Each row was made from one walk, in order. Every step used is in the known rows, and no mark comes twice. Write each row's walk.
Known rows
tibut sopu vudopu gizapoz murel: [ 2.36 -1.70 -2.62 -0.12  0.49  4.91 -1.88  0.31 -0.16  0.22  1.02  0.22
 -1.01 -2.51 -0.39  2.80 -0.89 -3.40 -3.10]
vudopu gefil tibut sopu murel: [ 1.50 -0.71 -4.46  1.79 -2.11  0.98 -1.58  1.95 -0.55  2.38  1.16  1.07
 -0.59  0.42 -0.53  0.27 -0.02 -3.95 -5.13]
murel gefil tibut: [ 1.84 -0.59 -1.92  2.52 -0.12  1.81  0.60 -0.52  1.99  2.74 -0.19 -0.53
  0.67  0.92  0.17  0.71  0.03 -3.89 -2.29]
gefil tibut sopu: [ 2.40 -0.94 -3.20  2.16 -1.22  2.51 -1.18  0.31 -0.76  2.01  0.48  2.57
  1.29  0.96 -1.09  0.73  0.35 -4.10 -3.39]
murel gefil: [ 0.42 -1.26 -1.42  1.04  1.08  2.71 -0.08  0.71  2.71  2.33  0.01 -1.22
  0.27  0.57  1.00  0.22  0.32 -4.27 -1.41]
gizapoz murel sopu tibut: [ 1.79  1.63 -0.65 -0.22  0.89  3.03 -2.48  3.28  3.69  1.86  2.05 -0.20
  0.56 -0.99  0.16  0.11  1.56 -1.72 -3.35]
tibut gefil: [ 0.23 -1.44 -1.21  0.88  0.24  4.21  2.48  1.64  0.27  1.26  0.70  0.06
  1.37 -0.03 -0.53  0.19  2.01 -1.41 -1.79]
gizapoz tibut gefil: [ 0.08  0.68 -2.57  0.55 -0.39  5.48  1.84  1.87 -0.54  1.32  1.66 -0.47
  1.07  1.07 -0.31  0.41  1.76 -3.09 -2.28]
gefil tibut sopu murel: [ 3.24  0.76 -4.07  1.77 -0.67  1.76 -1.38  0.84 -0.70  1.92  1.36  1.97
  1.12  2.26 -0.31  0.71  0.11 -6.14 -4.18]
gizapoz murel gefil tibut sopu: [ 2.07 -1.71 -1.82  3.07 -0.12  3.50 -2.84  0.10  1.89  2.39  1.54  1.09
  0.61 -0.53  0.40  0.32 -1.62 -4.57 -3.16]
gizapoz murel gefil: [ 0.49 -1.42 -0.44  1.22  1.76  4.08 -2.04  0.12  3.56  1.88  1.05 -1.18
 -0.30 -0.55  1.97  0.12 -0.88 -3.35 -1.76]
gefil tibut sopu vudopu gizapoz: [ 3.78 -0.96 -4.07  1.16 -1.58  2.69  0.30 -0.50 -1.45  1.30 -0.18  0.92
 -0.12 -1.25 -2.23  3.46  0.09 -4.11 -3.67]
vudopu gefil: [-1.16 -1.88 -2.56  0.54 -0.28  1.99 -0.43  1.70  0.98  1.92  0.15 -0.42
 -1.49 -0.80  0.22 -0.39  1.14 -0.83 -3.03]
vudopu gizapoz: [ 1.30 -1.45 -1.83  0.04 -0.22  3.03  1.25 -0.17  0.76  1.24 -0.87  0.29
 -0.12 -1.05  0.66  1.92  2.76 -2.62 -1.72]
murel sopu vudopu: [ 1.83  0.35 -1.78 -0.86  1.60  1.80  1.22  2.53  1.78  2.11  0.95 -0.29
  0.25  0.46 -0.21  2.02  1.42 -2.70 -3.58]
tibut sopu: [ 0.97 -1.35 -2.86  0.73  0.33  3.35 -1.61  1.80 -0.26  1.26  0.80  1.81
  0.85  0.67 -0.05  0.11  0.66 -4.33 -2.78]
gizapoz murel sopu: [ 1.18 -0.39  0.03  0.33  1.26  3.11 -0.94  2.32  3.14  2.34  1.72  1.41
  0.44 -0.54  2.15  0.70  2.07 -1.54 -3.29]
vudopu gizapoz tibut: [ 1.11  0.64 -3.31 -0.44 -0.87  4.21  0.49  0.20  0.01  1.34  0.32 -0.28
 -0.30 -0.16  0.89  2.05  2.46 -4.13 -2.13]
murel gefil tibut sopu vudopu gizapoz: [ 3.30 -1.83 -3.57  1.99 -1.18  2.62  0.33 -0.31  0.26  2.01 -0.41 -0.83
 -0.09 -1.49 -1.68  3.52 -0.94 -5.37 -2.90]
murel sopu vudopu gefil tibut: [ 1.61 -0.39 -2.68  0.84 -1.11  0.34  1.24  2.43  1.33  3.21  0.54 -0.62
 -1.15 -0.97 -1.39  2.07  1.17 -0.28 -5.31]

Which walk is each row?
[ 1.74  0.57 -2.30 -1.16 -0.68  4.71  4.19  2.88  0.42  1.90  1.38 -1.57
  0.49 -1.48 -0.78  3.91  3.47 -2.51 -3.29]  murel sopu vudopu gizapoz tibut gefil
[ 2.17 -1.68 -2.80  3.03 -0.74  2.13 -1.16  0.32  1.03  2.70  0.32  1.01
  1.22  0.44 -0.52  0.70 -0.57 -5.44 -2.89]  murel gefil tibut sopu
[ 0.45 -2.16 -3.82  2.26 -2.36  1.60 -1.13  1.25 -0.65  2.54  0.41  1.59
 -0.59 -0.60 -1.14  0.04  0.61 -2.03 -4.50]  vudopu gefil tibut sopu
[ 1.93  1.54 -4.00 -1.28 -0.42  4.25  0.85 -0.04 -0.55  0.85  0.45 -1.87
 -1.11 -0.19 -0.68  3.45  0.56 -4.26 -2.80]  sopu vudopu gizapoz tibut
[-0.44 -1.11 -3.09 -0.33  0.14  2.23 -0.01  1.45  0.29  1.54  0.33 -2.11
 -2.24 -0.75 -1.14  1.06 -0.65 -1.03 -3.56]  sopu vudopu gefil
[ 0.73  0.80 -4.16  0.14 -0.23  4.35 -2.12  1.78 -0.95  1.44  1.62  1.30
  0.67  1.72  0.02  0.31  0.48 -5.75 -3.04]  gizapoz tibut sopu
[ 1.58 -0.55 -3.13  0.91  1.11  2.69 -1.73  2.21  1.76  2.09  1.42 -0.90
  0.44  1.33  1.34  0.37 -0.61 -7.53 -2.64]  tibut sopu murel gefil
[-0.56  0.10 -5.44 -0.57 -0.93  3.82 -2.19  2.77 -1.31  1.39  1.96 -1.10
 -1.68 -0.17 -1.51  0.92 -1.23 -4.04 -4.53]  gizapoz tibut sopu vudopu gefil
[ 1.33  1.54 -4.50  0.31  0.49  3.83 -2.49  2.35  1.07  2.12  2.46 -1.33
  0.45  2.70  1.38  0.60 -0.81 -9.01 -2.87]  gizapoz tibut sopu murel gefil
[ 2.40  1.52 -4.98 -0.43 -1.00  4.02 -1.42  1.63 -1.15  1.22  1.75  0.50
  0.00  0.99  0.97  2.20  1.72 -7.39 -3.32]  vudopu gizapoz tibut sopu murel
[ 1.74 -0.28  0.11  0.11 -0.49  4.82  1.09  3.28  3.03  1.60  1.75 -0.78
  0.92 -3.78 -0.58  1.58  3.91  0.05 -2.77]  vudopu gizapoz murel sopu tibut gefil
[ 2.74 -0.62 -3.55  2.07 -0.18  2.43 -0.78  0.20  0.42  2.18  0.55 -0.66
  0.36  0.56 -1.77  1.91 -2.28 -5.66 -3.28]  murel gefil tibut sopu vudopu
[ 1.13  0.76 -1.07  0.05  0.02  3.57  1.84  4.71  2.28  1.99  1.57 -0.59
  1.99 -0.63 -1.68  0.24  3.54 -1.12 -2.88]  murel sopu tibut gefil
[ 0.86  0.73 -1.95  0.50  0.06  4.37  0.85  2.81  0.84  0.89  1.09 -1.43
  1.48 -0.30 -2.41 -0.36  1.30 -1.61 -1.95]  sopu tibut gefil
[ 2.17  1.73 -3.20 -1.61 -0.22  3.38  1.73  2.00  0.93  2.02  0.89 -1.04
 -0.50 -0.60 -0.03  4.04  2.70 -3.82 -3.74]  murel sopu vudopu gizapoz tibut
[ 1.43 -0.77 -1.61  0.91 -0.55  1.54 -0.57  1.94  2.12  2.82  1.35 -0.36
 -1.68 -2.10 -0.42  1.94 -0.02  0.37 -5.68]  gizapoz murel sopu vudopu gefil tibut
[ 2.19 -1.69 -3.61 -0.25 -0.05  3.88  0.09  0.69 -1.14  0.70 -0.07  0.04
 -0.46 -1.57 -1.40  3.00  0.37 -4.31 -2.68]  tibut sopu vudopu gizapoz
[ 2.90 -1.13 -2.81  2.36  0.61  3.68 -2.60 -0.15  1.25  1.87  1.53 -0.34
 -0.36 -0.61 -0.99  1.66 -3.52 -4.79 -3.62]  gizapoz murel gefil tibut sopu vudopu
[ 3.02 -0.20 -4.05  1.35 -0.60  2.42 -0.89  0.32 -1.53  1.52  0.52  1.19
  0.54  0.95 -2.43  1.77 -1.46 -4.52 -4.19]  gefil tibut sopu vudopu
[ 3.70 -1.40 -2.97  1.24 -0.93  3.95 -1.24 -0.93 -0.80  0.86  0.71  1.07
 -0.58 -2.27 -1.25  3.42 -1.04 -3.20 -4.11]  gefil tibut sopu vudopu gizapoz murel
[-0.36 -2.15 -4.12  0.10 -0.14  2.74 -1.45  2.67 -0.65  1.37  0.58 -0.71
 -1.83 -0.95 -1.59  0.60 -1.02 -2.32 -4.20]  tibut sopu vudopu gefil
[ 1.33  0.68 -0.01  0.32  0.74  4.69  0.01  4.18  3.14  1.74  2.69 -0.53
  1.44 -1.84 -0.77  0.09  2.44 -0.35 -3.09]  gizapoz murel sopu tibut gefil
